Known rows, with every step that occurs
M, P: -0.4 0.1 1.3 -4.1 -3.7 -10.0 8.5 5.6 0.1 2.8 12.6 -3.5 -2.8 8.1 6.1 4.6 13.2 1.3 -2.7
M, X, A, P: 16.6 -26.2 22.3 -20.7 14.7 -21.7 -9.8 1.1 -7.7 -14.8 -23.8 9.4 -17.2 17.9 -12.4 -1.3 7.9 -17.9 -5.3
X, A, H, M, P, Z: 23.5 -12.8 -1.3 -8.9 15.9 -44.0 3.7 15.8 18.6 -11.5 -5.4 -18.4 -0.5 47.9 10.6 21.2 -15.0 -1.1 -10.2
H, M, P, Z, X: 8.0 9.8 -0.4 -6.1 -15.8 -3.6 -3.1 11.9 5.8 -4.8 2.4 -7.8 -1.5 38.2 20.8 12.0 -18.5 5.4 4.6
D, H: 9.6 14.5 6.0 -4.7 -6.9 4.6 0.6 1.2 -7.8 5.2 -0.3 -6.3 -11.6 -4.2 3.3 -22.9 -13.9 -3.9 -3.1
H, M, X: 5.6 -28.9 8.4 -3.4 -11.5 -1.8 -14.1 3.6 24.2 15.1 -38.4 2.6 -16.5 28.6 9.2 22.2 -5.6 -3.7 6.0
A, H, M, X: 11.3 -33.0 0.0 -1.1 0.5 3.8 -16.9 14.0 28.9 15.2 -28.0 2.0 -9.4 38.9 14.3 28.6 -12.5 -6.0 8.1
D, H, M, X, A, P: 28.9 -28.3 28.4 -23.6 7.3 -17.8 -19.4 6.3 4.3 -0.6 -49.9 -5.7 -36.0 28.6 2.4 -12.3 -17.2 -20.7 -13.0
D, H, M, P, Z: 18.9 9.4 5.7 -7.8 -7.2 -19.6 7.9 3.9 8.3 8.2 15.2 -22.4 -12.8 31.2 14.0 -0.7 -30.1 2.8 -6.2
X, A: 7.8 -7.2 7.8 -9.2 5.7 -26.3 -0.3 0.3 -4.2 -12.3 -34.8 -2.6 -5.4 -1.4 -6.6 -7.0 7.8 -5.6 -10.1
A, P, Z, H, M: 23.6 3.4 7.2 -8.7 14.9 -3.1 -6.8 6.9 10.7 -15.3 3.0 -18.8 -0.8 34.7 11.6 11.9 -15.5 -4.4 1.1
Z, H: 7.8 15.5 2.2 -1.6 -9.9 10.8 0.1 6.1 0.7 -5.6 -26.3 -4.3 0.8 3.7 10.8 -1.1 18.3 -4.2 9.8
A, X, M, H: 4.3 -13.5 -7.1 5.1 -2.1 5.8 7.1 11.4 -26.2 10.1 -55.8 -0.2 5.2 -0.2 15.8 -20.1 -17.4 -2.2 2.1
P, Z, X, A, H, M: 20.6 -0.5 -2.2 -9.0 5.0 -13.3 -14.8 17.6 6.6 -20.8 -36.3 -7.0 2.7 38.8 13.5 6.9 -30.3 -3.7 -1.0
A, P: 7.0 -7.4 6.2 -6.9 19.7 4.3 -6.3 2.0 -7.2 -8.4 27.4 0.1 -2.4 5.7 -3.2 -3.3 -5.8 -3.9 -4.1
H, M: 4.1 -17.9 0.2 2.1 -0.3 -2.8 -10.2 5.0 20.3 8.8 -25.5 -10.5 -7.1 17.4 11.3 12.1 -10.4 1.9 -4.8
X, A, P, Z, H, M: 33.1 -3.4 14.9 -17.4 19.9 -25.6 -6.1 8.9 8.3 -27.0 -30.9 -21.8 -7.2 35.2 5.7 5.0 -8.7 -9.6 -7.2
X, M, P, Z: -2.6 8.2 -6.9 3.4 5.2 -21.1 12.8 5.0 -4.8 -2.1 1.5 -14.7 9.7 0.4 19.4 1.4 -1.5 12.4 -8.9
M, P, Z, X, A, H: 18.3 18.1 1.1 -13.7 0.9 -23.3 3.7 17.1 -11.6 -26.7 5.0 -0.5 7.9 31.4 8.8 -2.7 -8.9 -5.1 0.7
A, X, M, P: 1.0 7.2 -16.1 -4.4 8.1 3.2 8.4 19.4 -7.0 3.1 -19.1 -2.0 7.7 -1.4 11.1 -8.7 4.4 6.1 -4.1

Rows
20.7 -44.6 22.5 -19.3 14.3 -23.6 -20.8 6.7 12.3 -6.7 -44.6 -0.5 -24.6 36.1 -2.7 9.5 -4.6 -16.0 -9.7 | H, M, X, A, P
5.5 15.0 0.3 -5.5 -0.4 -22.7 17.4 -1.4 -1.7 -7.0 40.6 -6.1 6.5 19.6 1.0 9.5 -6.1 5.1 0.5 | M, P, Z
12.7 31.1 3.1 -8.4 -9.0 -14.5 18.5 4.7 -0.9 -11.1 13.3 -10.2 6.2 20.1 12.1 7.9 12.9 0.5 10.9 | M, P, Z, H
-10.5 5.2 -6.7 5.1 -12.9 23.6 -14.4 14.0 -14.7 -3.7 -50.1 0.1 4.8 -15.5 27.8 -17.8 0.9 6.0 -2.3 | Z, X, M
26.8 -29.1 21.4 -21.6 19.9 -33.1 -11.5 0.2 11.4 -15.2 -22.0 -4.8 -17.6 42.7 -6.5 15.7 -23.9 -12.0 -4.7 | H, M, X, A, P, Z
5.1 23.8 -3.9 1.4 -2.7 -12.1 14.1 11.8 -3.5 -6.3 -23.1 -18.7 11.0 3.3 28.8 -1.6 14.8 8.3 0.6 | X, M, P, Z, H
16.6 24.1 5.9 -9.6 -22.2 -0.5 -2.3 11.8 -2.1 0.5 2.8 -13.2 -13.3 31.4 25.0 -11.2 -33.8 1.6 1.7 | D, H, M, P, Z, X
19.8 -31.0 -1.8 -4.0 15.9 -21.3 -13.9 17.6 21.7 -4.3 -48.0 -12.6 -5.9 27.7 10.4 13.7 -7.8 -6.1 -12.9 | X, A, H, M
-8.4 -6.8 -5.9 4.4 -1.8 -8.1 4.0 12.4 -3.0 7.0 -23.8 -10.1 2.3 -8.3 25.3 -3.7 17.0 7.9 -13.4 | X, M, P
25.2 -6.4 18.8 -17.3 -10.2 -26.4 -4.3 5.3 18.8 -12.8 -75.6 -8.0 -13.9 41.1 8.0 17.0 2.0 -11.2 8.2 | P, Z, H, M, X, A
12.4 20.1 7.5 -13.3 -6.6 -14.8 -2.2 1.0 -15.7 -28.5 -22.7 2.8 2.5 10.1 -1.3 -12.9 -13.3 -3.7 2.5 | P, Z, X, A
15.5 -13.5 -0.2 -10.9 -5.9 -9.7 -14.9 30.1 9.6 -8.4 -45.2 -6.6 -9.0 40.0 25.5 7.6 2.9 -6.9 -7.7 | Z, X, A, H, M, P
19.5 21.5 7.9 -10.8 15.5 -0.7 3.3 0.9 -8.3 -24.5 29.9 -9.1 6.9 17.1 1.1 -0.3 -7.4 -5.2 7.7 | A, P, Z, H
28.4 -27.1 25.3 -22.5 2.8 -9.7 -18.8 12.9 14.3 -11.7 -72.6 -4.9 -24.2 38.7 8.7 6.9 16.4 -20.4 -0.7 | Z, H, M, X, A, P
7.6 19.7 -15.8 -7.7 13.7 -7.6 16.5 12.1 -8.6 -6.5 8.3 -6.1 15.7 6.0 8.1 -4.8 -17.0 9.1 -0.8 | A, X, M, P, Z
22.3 -10.3 22.1 -22.8 20.5 -32.9 -1.2 -7.4 -8.8 -24.1 3.8 5.6 -8.5 25.1 -17.8 2.2 -13.2 -14.3 -0.4 | M, X, A, P, Z
0.6 4.2 -15.9 -1.1 13.0 14.9 0.0 13.7 -8.0 -1.3 -35.3 0.1 10.8 -12.0 5.8 -14.4 -9.8 4.5 -2.1 | A, X, M
13.6 -36.0 16.8 -13.3 -5.7 -24.1 -13.9 5.3 20.7 2.9 -72.5 0.1 -22.5 29.1 2.6 15.0 2.4 -11.3 -4.9 | H, M, X, A
14.5 -10.6 -1.2 -5.9 15.9 -20.7 -3.5 11.0 0.9 -13.3 -20.5 -3.2 2.4 10.3 -1.5 -0.6 2.0 -8.7 -7.7 | X, A, H
15.2 -16.1 -0.7 -6.2 0.4 0.0 -23.7 24.2 10.0 -12.6 -59.0 -3.7 -5.4 29.8 19.0 4.1 -12.4 -7.4 -5.0 | Z, X, A, H, M
